Each row comes from the steps of one path. Every step used is in the known rows, and no mark comes twice. Write the path behind each row, first mark first.
Known rows
gokup > lobug > tono > vodut > fifosa: [-3.57  4.75 -0.48  3.34  4.15 -1.16 -1.21  4.86  2.68 -0.48  2.78  3.67
  0.85  2.68  3.29 -0.78  3.16  3.39 -6.76 -0.60  0.99 -2.07  0.17  2.44
  1.35 -0.83  4.39  0.38]
ruris > dipuf > vodut > nonu: [ 0.44  1.78  0.86  0.59 -5.12 -2.37 -6.64  5.30  2.86 -1.01 -0.70  2.70
  3.65 -1.14  1.19  2.70 -0.59  1.80 -4.43 -0.34  0.74 -5.51 -2.41  0.07
  0.93 -1.57  0.35  2.22]
fifosa > lobug > tono > vodut > nonu > nekaz: [-1.12  3.32  0.40  6.15  1.85  2.14 -3.55  4.93  1.24  1.40  1.94  4.20
 -1.92  1.21  4.20 -0.72  2.64  1.40 -5.94 -1.22  0.72 -1.55 -1.80  2.06
  1.81 -1.04  1.87 -3.78]
domup > lobug > tono > vodut > nonu > nekaz > dipuf: [ 0.07  3.14 -0.34  3.15 -0.86  0.52 -6.54  4.07  2.10 -0.85  2.18  1.15
  0.87  0.23  1.54 -1.63  3.79  3.35 -2.47 -0.80  0.50 -1.93 -2.26  1.49
  0.66  0.76  1.90  2.84]
gokup > vodut: [-2.31  2.76  2.72  3.04  1.53 -0.77 -4.19  1.70  1.91 -0.62  0.65  6.15
 -0.07 -0.42  4.00  0.60  3.72  1.53 -3.79 -0.44  0.73 -0.95 -0.28  2.78
  2.69 -1.16  1.70  0.92]
paduzo > nekaz: [ 0.22  1.24  1.20  0.16 -0.49  2.64 -3.76  0.89  0.66 -0.53  0.57  5.21
 -1.85  0.45  3.43 -0.38  4.17  0.32 -2.09  0.25  1.88 -0.36 -1.33  0.62
  1.31  0.89 -0.32  0.75]
gokup > vodut > nonu > nekaz: [-2.66  0.72  2.16  2.46  1.05 -0.22 -6.16  2.22  0.44  0.74 -0.24  6.60
 -0.59 -1.99  4.87  0.64  2.04  2.77 -4.64 -1.17  0.60 -2.62 -0.73  2.44
  1.34  0.07  0.40  0.08]
fifosa > lobug > dipuf: [ 0.19  0.96  1.43  4.79 -1.44  1.34 -4.55  5.00 -1.46 -0.09  3.24  2.86
 -2.01  0.15  3.91  2.33  1.94  0.19 -4.19 -0.91  1.33  0.10 -0.01  0.03
  1.47 -1.88  0.04 -1.50]
fifosa > lobug > dipuf > vodut: [ 0.91  1.03  1.12  4.53 -2.91  1.13 -4.70  5.06 -0.16  0.11  3.56  1.91
 -1.72 -0.04  2.87  3.19  1.72  1.42 -4.02 -1.41  1.73 -0.44 -0.84 -0.78
  0.82 -2.16  0.98 -0.58]
nekaz > dipuf: [ 1.71  3.23  0.18  2.96 -3.76 -0.23 -4.15  4.85  1.00 -0.89  1.84  3.83
 -1.64  2.38  2.03  1.79  2.53 -0.21 -4.02 -1.45  0.58 -0.47 -2.69  1.05
  2.97 -2.18 -0.71  1.52]
tono > vodut > nonu: [-1.01  1.19  2.40  5.65  1.96  0.91 -5.20  5.82  0.51  1.22  1.73  5.10
 -0.84 -2.37  1.98  0.93  1.79  2.82 -5.87 -1.91 -1.09 -2.94  0.35  0.91
  1.29 -0.02  2.12  0.82]
nonu > nekaz > dipuf: [ 2.55  0.93 -1.53  2.34 -3.51  1.34 -2.74  2.22  0.74  0.31  1.69  5.12
 -2.17  1.27  5.25  2.12  2.79  0.23 -3.19 -1.66  1.96 -0.55 -3.34  0.74
  1.04  0.17 -2.00  0.78]
dipuf > ruris: [-0.74  2.10  1.47  2.08 -0.33 -1.40 -2.13  4.59 -1.62  0.42 -1.95  4.05
  1.62 -1.77  4.21  1.86  1.43  0.94 -5.46 -0.66  0.74 -0.66 -0.57 -0.21
  0.88  0.89  0.39  0.86]
fifosa > lobug > paduzo > nekaz: [-0.29 -1.21  1.52  3.96 -1.27  2.66 -3.93  3.08  1.47  0.15  0.70  3.49
 -2.24  0.99  4.20  2.36  2.35 -0.22 -2.96 -0.99  0.82  0.25 -1.93  1.88
  1.85 -0.13  0.53 -0.86]
gokup > lobug > paduzo > nekaz > nonu: [-2.92 -1.55 -0.74  1.21  1.77 -0.66 -2.35  3.70  2.34 -0.79  0.23  3.56
 -1.00  1.30  4.53  2.08  2.11  1.65 -3.45  0.00 -0.15 -1.95 -0.20  2.84
  0.83  0.11  1.87  2.98]
paduzo > nekaz > nonu: [-0.89  0.82 -0.02  2.32 -0.21  1.92 -3.73  2.41  0.72 -0.99 -0.04  5.45
 -4.06  0.61  2.35 -0.30  3.74  0.51 -0.66  0.98  1.31 -2.09 -1.26  0.78
  1.60 -0.54  0.02  0.26]
paduzo > nekaz > dipuf > vodut: [ 2.09  2.18 -0.15 -0.07 -4.16  2.65 -4.79  1.58  2.05 -0.33  1.73  4.41
 -1.66  1.88  1.78  1.90  4.15  1.85 -2.55 -1.37  2.13 -0.72 -4.08  0.50
  1.52 -0.53  0.03  1.39]
nonu > nekaz > dipuf > vodut > tono: [ 3.42  1.78 -1.80  2.68 -4.19  1.49 -2.93  2.15  3.06  0.63  3.03  4.24
 -1.81  1.16  3.81  2.81  2.91  1.70 -3.22 -2.16  2.97 -0.72 -4.06 -0.01
  0.56  0.27 -0.48  0.82]
gokup > lobug: [-2.58  1.72 -0.43  1.75  1.74 -2.11 -1.27  4.28  1.11 -1.07  1.12  3.05
 -0.20  0.94  4.49  0.11  2.46  0.42 -5.62  0.42 -0.20 -1.28  0.79  1.11
  1.35 -1.47  2.38  3.55]
tono > vodut > nonu > nekaz > dipuf > ruris: [-0.19  0.60  0.76  5.15  0.59  1.47 -4.84  5.25 -0.33  2.48  1.36  5.97
 -0.28 -2.22  3.56  2.75  1.80  3.83 -6.56 -2.97 -0.70 -2.89 -1.58  1.02
  0.82  0.94  0.96 -0.07]
lobug > tono > vodut > nonu > nekaz > dipuf: [-0.55  5.06  0.48  3.80  2.75  1.17 -4.51  5.25  2.26  1.22  1.84  5.15
 -0.30  1.34  2.69 -1.17  2.42  3.32 -5.63 -1.77  1.17 -2.89 -2.17  3.24
  0.98  0.53  1.00 -2.96]
gokup > vodut > fifosa > lobug: [-2.93  2.84  2.74  5.76 -0.83  0.48 -4.35  2.05  1.27 -0.80  2.22  5.49
 -0.56  1.03  2.17  1.57  3.33  2.76 -4.30 -1.28  2.33 -0.54 -0.67  1.54
  3.25 -1.90  3.42 -0.98]
domup > vodut: [ 0.28  2.39 -0.06  2.43 -2.92 -0.26 -2.40  2.43  1.25 -2.31  0.03 -0.86
 -1.08 -1.35  0.78  0.59  2.34  2.75 -2.40  0.28  0.25 -0.78  1.01 -1.38
  1.97  1.42  2.51  1.85]
fifosa > lobug > paduzo > nekaz > dipuf: [ 0.29 -0.94  0.98  4.04 -2.37  2.83 -4.43  3.51  1.43  0.18  1.10  3.53
 -2.32  1.78  3.91  3.07  2.47 -0.04 -3.22 -1.54  0.61  0.36 -2.77  2.14
  2.43 -0.63  0.29 -1.01]
nekaz > dipuf > vodut: [ 2.69  3.37 -0.35  2.75 -5.94 -0.46 -4.47  4.89  2.79 -0.71  2.23  2.51
 -1.21  2.01  0.57  3.23  2.14  1.40 -3.90 -2.27  1.06 -1.14 -3.95 -0.08
  1.93 -2.74  0.65  2.82]
tono > vodut > fifosa > lobug > dipuf: [-0.60  2.03  2.06  8.33 -0.31  2.53 -3.65  4.73  0.42  0.35  5.38  4.51
 -0.93  0.10  0.89  3.18  3.02  3.75 -5.03 -2.85  1.63 -0.78 -0.05 -0.29
  1.92 -0.84  3.77 -1.17]

Write each row's path
[ 0.72 -0.19  0.09  2.05 -2.78  0.39 -6.25  4.91 -1.12  0.97 -0.02  4.40
 -2.10 -1.03  3.51  0.89 -0.10  1.30 -4.93 -1.75  0.58 -3.04 -1.88  0.21
  0.38  0.40 -2.11  0.48] : vodut > nonu > nekaz > dipuf
[-1.51 -0.69 -0.89  0.68 -1.34 -0.13 -3.11  3.32  3.09 -0.77  1.82  2.67
  0.41  2.31  2.90  3.66  2.05  3.26 -4.34 -1.70  1.22 -1.40 -1.82  1.80
  0.64  0.15  2.65  3.39] : gokup > lobug > paduzo > nekaz > dipuf > vodut > fifosa
[ 0.41  0.32  1.05  1.35 -3.01 -0.68 -6.71  4.23 -1.94 -1.54  1.77 -0.01
  2.32 -2.39  2.20  1.71  2.66  2.87 -1.44 -0.29  0.98 -0.33  0.25 -1.11
 -0.25  1.02  0.37  4.70] : domup > lobug > dipuf > ruris
[ 0.42 -0.05  0.00  1.76 -2.64  0.02 -6.14  5.15 -1.88  1.49 -0.94  4.56
 -1.11 -1.64  3.98  1.51 -0.40  1.85 -5.70 -1.93  0.53 -3.09 -2.14  0.08
  0.06  1.00 -2.09  0.06] : vodut > nonu > nekaz > dipuf > ruris
[-0.76  2.45  1.88  8.76 -0.27  2.46 -2.85  4.43  1.38  0.20  4.48  4.61
 -1.20  0.51  0.84  2.26  3.28  2.93 -5.09 -2.42  1.20 -0.81 -0.38 -0.17
  2.49 -1.03  4.28 -0.70] : tono > vodut > fifosa > lobug
[-0.89  1.94  2.00  8.07 -0.26  2.24 -3.33  4.99 -0.48  0.86  4.53  4.68
  0.09 -0.43  1.38  3.87  2.81  4.32 -5.72 -3.06  1.57 -0.83 -0.33 -0.47
  1.68 -0.26  3.79 -1.47] : tono > vodut > fifosa > lobug > dipuf > ruris
[ 1.39  2.05  0.06  0.25 -2.60  2.87 -4.53  1.51  0.82 -0.42  1.39  5.31
 -2.01  2.15  2.89  1.05  4.35  0.76 -2.58 -0.76  1.73 -0.25 -3.29  1.31
  2.23 -0.22 -1.04  0.52] : paduzo > nekaz > dipuf
[ 1.76  2.17 -0.22  1.53 -5.27  3.43 -4.83  1.73  1.74 -0.34  2.60  4.02
 -2.05  2.62  1.10  2.46  3.95  2.33 -3.02 -1.85  2.74 -0.47 -4.55 -0.13
  1.96 -1.13  0.91  0.21] : paduzo > nekaz > dipuf > vodut > fifosa > lobug
[ 1.39  0.46  0.37  1.91 -4.10 -0.29 -5.46  4.35  2.12  0.58  0.46  2.24
 -1.17 -2.25  1.47  1.59  0.07  2.87 -3.86 -1.71  1.75 -3.26 -2.13 -1.89
 -1.16 -0.04  0.74  2.68] : dipuf > vodut > nonu > nekaz
[-2.73  2.47  2.94  5.35 -0.90  0.65 -5.15  2.27  0.42 -0.72  3.23  5.35
 -0.25  0.63  2.25  2.46  3.06  3.42 -4.23 -1.87  2.63 -0.55 -0.32  1.36
  2.71 -1.70  2.76 -1.50] : gokup > vodut > fifosa > lobug > dipuf
[ 0.56  2.61  0.48  2.85 -6.73 -1.35 -4.96  4.36  3.35 -1.56  1.25  2.31
  3.44  0.77  0.37  3.65  0.40  1.90 -3.98 -0.78  2.34 -3.98 -2.93 -0.72
  1.68 -2.44  1.86  1.25] : ruris > dipuf > vodut > fifosa > lobug
[-0.57  3.86 -0.18  4.99 -4.19  0.96 -2.40  2.73  1.21 -2.48  1.63 -1.57
 -1.09  0.76 -1.17  0.57  2.19  4.19 -3.27 -0.49  2.08 -0.70  0.21 -1.83
  2.50  0.82  4.35 -1.28] : domup > vodut > fifosa > lobug > tono
[-0.71  2.41  1.59  6.83 -3.81  1.10 -3.05  4.16  0.07 -1.22  3.12  2.53
 -1.84  1.85  0.15  1.22  1.74  0.80 -4.06 -1.25  3.14 -0.14 -0.53 -1.91
  2.26 -1.73  2.71 -0.83] : vodut > fifosa > lobug
[ 0.88 -0.03  0.59  4.22 -3.31  1.57 -5.64  4.95 -0.83  0.84  3.14  2.28
 -2.06 -0.90  3.53  3.20  0.91  2.06 -4.39 -1.86  1.77 -1.29 -1.24 -0.96
  0.00 -1.36  0.24 -1.13] : fifosa > lobug > dipuf > vodut > nonu > nekaz
[ 1.12  3.21  0.07  2.45 -3.48 -0.91 -3.49  5.42 -0.80  0.13  0.05  4.03
  0.44  1.24  2.95  3.20  1.89  0.93 -5.56 -2.04  0.34 -0.52 -3.22  0.72
  2.53 -1.17 -0.52  0.85] : nekaz > dipuf > ruris
[ 0.68  3.89  0.79  4.91 -4.99  0.31 -3.63  4.27  3.55 -0.87  2.97  1.02
 -0.77  1.55 -1.17  1.67  1.59  3.19 -3.82 -1.85  3.62 -1.52 -2.42 -2.00
  0.54 -1.83  3.89  0.50] : dipuf > vodut > fifosa > lobug > tono
[-1.19  4.50  0.97  6.51  2.16  1.66 -2.64  4.91  2.09  0.60  2.34  3.84
 -1.67  1.98  3.54 -0.81  3.47  0.77 -5.59 -0.77  0.70 -0.61 -1.40  2.30
  2.68 -1.75  2.76 -3.28] : fifosa > lobug > tono > vodut
[ 2.22  2.61  0.05  2.47 -5.92 -0.70 -6.18  5.87  2.00 -0.14  1.50  2.39
 -1.26  0.92  0.00  2.90  0.91  2.10 -4.66 -2.48  0.54 -2.34 -3.75 -0.21
  1.52 -2.39  0.30  2.43] : nekaz > dipuf > vodut > nonu
[-2.35  1.06  1.53  2.16  0.08 -0.38 -6.43  2.81 -0.30  1.36 -0.72  6.77
  0.25 -1.67  5.03  2.04  1.80  3.49 -5.70 -1.99  0.29 -2.53 -1.90  2.61
  1.70  0.17  0.10 -0.38] : gokup > vodut > nonu > nekaz > dipuf > ruris
[-1.11  4.36  1.43  6.31 -2.36  1.04 -3.04  4.32  0.81 -1.23  3.21  2.66
 -1.46  3.03  0.05 -0.23  1.86  1.31 -4.30 -1.07  3.72 -0.41 -1.07 -0.63
  2.24 -1.46  2.72 -2.71] : vodut > fifosa > lobug > tono
[-0.25  1.12  1.43  7.68 -1.34  3.74 -3.92  3.76  1.95  0.53  4.54  5.06
 -1.11  1.43  0.79  3.96  3.60  3.76 -4.57 -3.38  1.24 -0.52 -2.20  0.96
  2.56 -0.24  3.64 -1.02] : tono > vodut > fifosa > lobug > paduzo > nekaz > dipuf
[ 2.82  1.10 -2.02  3.84 -6.14  1.86 -3.11  2.33  1.69  0.32  3.07  3.75
 -2.32  1.73  3.41  3.54  2.44  1.88 -3.55 -2.63  2.99 -0.90 -4.61 -0.95
  0.74 -0.56 -0.18  0.46] : nonu > nekaz > dipuf > vodut > fifosa > lobug
[ 2.47  2.49 -2.14  3.48 -5.12  1.78 -3.14  2.52  2.31  0.42  2.97  3.71
 -1.93  2.60  3.29  2.55  2.56  2.26 -3.63 -2.59  3.44 -1.09 -4.86 -0.13
  0.65 -0.39 -0.04 -0.78] : nonu > nekaz > dipuf > vodut > fifosa > lobug > tono
[ 2.88 -0.16 -1.68  3.73 -6.28  2.07 -3.55  2.55  2.30  0.47  2.77  3.64
 -2.08  1.75  3.45  4.54  1.96  2.16 -2.98 -3.12  2.92 -0.81 -4.84 -0.19
  0.48  0.10 -0.38  0.53] : nonu > nekaz > dipuf > vodut > fifosa > lobug > paduzo
[-0.29  1.85  1.90  6.25 -3.96  1.45 -4.14  4.60 -1.18 -1.16  4.40  2.45
 -1.48  1.48  0.35  2.45  1.30  1.86 -3.90 -1.77  3.79 -0.21  0.00 -1.87
  1.60 -1.37  1.76 -1.51] : vodut > fifosa > lobug > dipuf
[-0.30  3.97  0.55  1.95 -0.90 -0.85 -5.42  3.63  2.31 -2.39  1.16 -0.02
  1.00  0.57  1.15 -3.11  3.75  1.28 -1.05  1.11  1.22 -0.81 -0.85  0.96
  0.89  0.18  1.71  3.75] : domup > lobug > tono
[ 0.62  1.10  0.59  1.74 -6.69 -0.09 -5.61  3.47  3.84 -1.36  0.88  2.71
  3.55  0.91  0.57  4.54  0.56  2.52 -3.12 -1.13  2.57 -3.86 -3.48  0.02
  1.27 -1.17  1.42  0.98] : ruris > dipuf > vodut > fifosa > lobug > paduzo > nekaz
[ 0.94  2.52  0.86  5.16 -5.82  0.30 -3.61  4.12  2.95 -0.99  3.12  1.14
 -1.20  0.80 -1.19  2.69  1.42  2.69 -3.59 -1.89  3.24 -1.20 -2.15 -2.88
  0.79 -2.01  3.85  1.74] : dipuf > vodut > fifosa > lobug
[ 0.36 -1.35  0.89  3.66 -3.45  2.55 -5.83  4.22  1.83  0.67  0.83  2.79
 -2.19  0.87  2.87  3.57  1.34  1.30 -3.69 -2.03  0.53 -0.84 -3.34  1.52
  1.51 -0.68  0.65 -0.57] : fifosa > lobug > paduzo > nekaz > dipuf > vodut > nonu
[ 2.38  3.70 -0.21  3.69 -7.32 -0.17 -4.59  4.83  2.63 -1.15  3.17  2.32
 -1.11  2.70 -1.06  3.66  1.86  2.43 -3.92 -2.71  2.35 -1.06 -3.95 -1.03
  1.99 -2.59  1.50  2.26] : nekaz > dipuf > vodut > fifosa
[-0.12  0.64  1.30  5.71 -4.95  2.50 -4.24  3.65  0.90 -0.90  2.99  2.89
 -1.69  2.96  0.23  3.37  1.74  1.67 -3.19 -2.39  3.27  0.09 -2.29 -0.30
  2.27 -0.68  1.81 -1.25] : vodut > fifosa > lobug > paduzo > nekaz > dipuf
[ 1.39 -1.55  1.19  1.16 -4.20  2.48 -5.38  2.55  3.28 -0.51  1.22  3.49
 -0.54  1.65  1.17  4.63  1.82  2.44 -1.39 -2.58  2.39 -0.63 -3.50  1.76
  0.74  1.62 -0.11  1.43] : lobug > paduzo > nekaz > dipuf > vodut > fifosa
[ 0.89 -0.09  0.87  4.32 -2.61  3.06 -4.50  3.39  3.46  0.57  2.21  2.86
 -1.98  1.73  2.92  3.58  2.57  1.19 -3.42 -2.02  1.55  0.36 -3.29  1.80
  2.12 -0.46  1.63 -1.20] : fifosa > lobug > paduzo > nekaz > dipuf > vodut > tono
[ 0.38  0.77  0.41  5.15 -5.85  1.24 -4.28  3.95  3.63 -0.98  2.43  1.51
 -2.17  1.05 -1.40  3.61  1.40  3.42 -2.16 -1.91  3.12 -2.02 -2.85 -2.01
  0.51 -1.52  3.58  1.15] : dipuf > vodut > fifosa > lobug > paduzo > nekaz > nonu
[ 1.40  0.61  0.83  2.25 -5.66 -0.15 -7.43  3.84  0.47 -2.41  4.08 -1.35
  1.28 -1.39 -0.63  1.99  2.54  3.85 -0.17 -0.78  2.47 -0.81 -0.27 -2.39
 -0.66  0.08  1.80  5.70] : domup > lobug > dipuf > vodut > fifosa
